Each row was made from one small tree. The marks that hang from a mark follow it in brackets, in alphabetical order. Every link used is in the known rows. Write each row's tree.
Known rows
seba{kitem zofi{pogus{fufe}}}: [ -3   5   4 -23  -1   1  -5  32  -5  15  -2  -7 -28  -2 -12  20  20 -36
 -11  23]
pogus{fufe{gisapa} kitem zofi}: [-17 -20   9  -9  -5  18   2  25  18  17  -3  14  36   9 -14  11  14   0
   2  33]
seba{zofi{pogus{kitem{gisapa}}}}: [ -4   3  -3 -43   7  -6  11 -40  12  19   6   2  -4  -2 -12  12 -18 -39
   0  23]
seba{kitem{gisapa} zofi}: [ -3  11  -3  -5   6  -1  18   1   7   9  -3   7 -37  -2 -12  23   3 -27
 -17  19]
gisapa{zofi}: [  8 -20  -9 -10   7   9  23  -4   6  18 -14   0  10   7   7   3  17   0
  -7  16]
fufe{seba{kitem zofi}}: [ 11  -3  -4 -17   9   2  13  57   0  12  -1 -10 -22   1  -4  17   9 -14
 -12  26]
zofi{seba}: [ -8 -17 -13  -9   0   4  19  17   2   6  -9  -4   7   7   2  25  21  -2
  -1  19]
kitem{gisapa{zofi{pogus{fufe}}}}: [  0 -12   4 -16   0   9   6 -11   8  10 -23   2   1   8  -3   7   6 -40
  -1  21]
pogus{fufe kitem{gisapa} zofi}: [-26  -7  13 -10  -9  11  -3 -13  25   5  -4  20  23  11 -15  17 -10 -24
  -4  27]
seba{zofi{pogus}}: [  3   0  -8 -34   6  -3   7 -14   5  22   8 -10 -10  -3  -3  17  11 -31
  -7  23]
zofi{pogus{fufe}}: [-11 -13   5 -26  -1   5   0  11   3  13  -7  -8   7   4  -7  18  19 -32
  -7  22]
gisapa{zofi{pogus seba}}: [  5 -20 -18 -24   1   6  21  12  -4  15 -22  -8  11   5   7  17  18  -8
   5  18]
zofi{pogus{fufe} seba}: [-12 -21  -3 -19  -6   6   0  29  -2   4 -13  -9   6   8  -4  27  23 -24
   4  22]
kitem{gisapa{zofi{seba}}}: [  3 -17 -16   1   1   8  27  -2   8   2 -23   5   3  11   4  15   5  -5
   4  17]
gisapa{zofi{pogus}}: [  5 -15 -10 -29   6   6  22  -4   1  24 -14  -6  10   1   4   8  14 -13
  -5  18]
pogus{fufe kitem}: [-16 -21   9 -17   1   7   3   2   8  12  -4   4  20   9  -9   4   5  -7
   2  21]
fufe{pogus{kitem{gisapa} zofi} seba}: [ -3 -26   3 -24  -2   3   1  17  32   1  -9  12  39   3 -10  23  -8 -20
  -6  28]
pogus{fufe kitem zofi}: [-21 -13  10 -13  -9  11  -8   0  18  15  -1  10  31  11 -10  14   5 -11
  -1  29]
pogus{fufe}: [-10 -19   6  -3   0   8   2  12   8   8  -6  -1   7   9  -4  13  22 -15
  -7  22]

Which tree is each row?
[-17 -17   9 -36   0   4   0   2   3  18  -4  -3  18   4 -11  11   4 -24
   1  22] : zofi{pogus{fufe kitem}}
[ -1  -5  -6   2   5   8  34   8   3  11 -23  10 -16   2  -4  16   7 -10
 -16  12] : seba{kitem{gisapa{zofi}}}
[  1 -24 -17 -38   1   5  21   3  -3  20 -20  -4  24   5   2   9   4  -2
  13  17] : gisapa{zofi{pogus{kitem} seba}}
[  3 -24  -8 -17  -5  11   5  27  -3   8 -24  -6  10  11   6  12  22 -14
  10  22] : gisapa{zofi{pogus{fufe} seba}}
[ 23 -22  -9 -10  12   3  12  82   8   8  -9  -4 -12  -7  -8  12  28  -5
 -13  27] : fufe{gisapa pogus seba{kitem zofi}}
[ 12 -36  -6 -40  14  13  30  51   0  25 -17  -6  34   4  -2  -6  -1   0
  10  29] : fufe{gisapa{zofi{pogus{kitem}}} seba}
[  4  -3  10  -2   4   5  -2  51   8  -4  -9  -1 -27   9 -11  16   0 -33
  -7  31] : pogus{fufe{seba{kitem{gisapa} zofi}}}
[  7 -24  -5 -12   4   1  16  67   7   4 -15  -6   3  -3  -6  27  27 -11
 -19  16] : fufe{pogus seba{kitem}}
[  9 -43  -4 -23  11   5  19  55  15  11 -10   1  37  -1  -7   5  15   6
  -1  25] : fufe{gisapa pogus{kitem} seba}
[-22 -11  10 -31  -1   3   4 -17   9   8  -9   6  12   4 -17  16 -12 -40
   1  24] : zofi{pogus{fufe kitem{gisapa}}}
[-19  -2 -11  -3 -12  11  16  43   0   8 -13   6   0   5  -8  43  26  -3
 -11  22] : pogus{zofi{seba{kitem}}}
[ -6 -16   9  -2   2  10   7  79  -3   3 -16  -7  -2  10  -9  22  17 -13
 -11  25] : pogus{fufe{seba{kitem}}}
[-15 -16 -13 -41  -1   1  18   4  -3  15  -8  -7  20   1  -6  25   5 -13
   7  18] : zofi{pogus{kitem} seba}
[  4 -13   1 -22   5   7  -1  22   5  18   1  -4  -5   1  -9   6  22 -28
   0  31] : seba{zofi{pogus{fufe{gisapa}}}}
[-13  -7 -13   3 -14   4  11  28  18  -6 -20  16  -2  -1 -13  49  23 -18
 -16  17] : fufe{pogus{zofi{seba{kitem{gisapa}}}}}
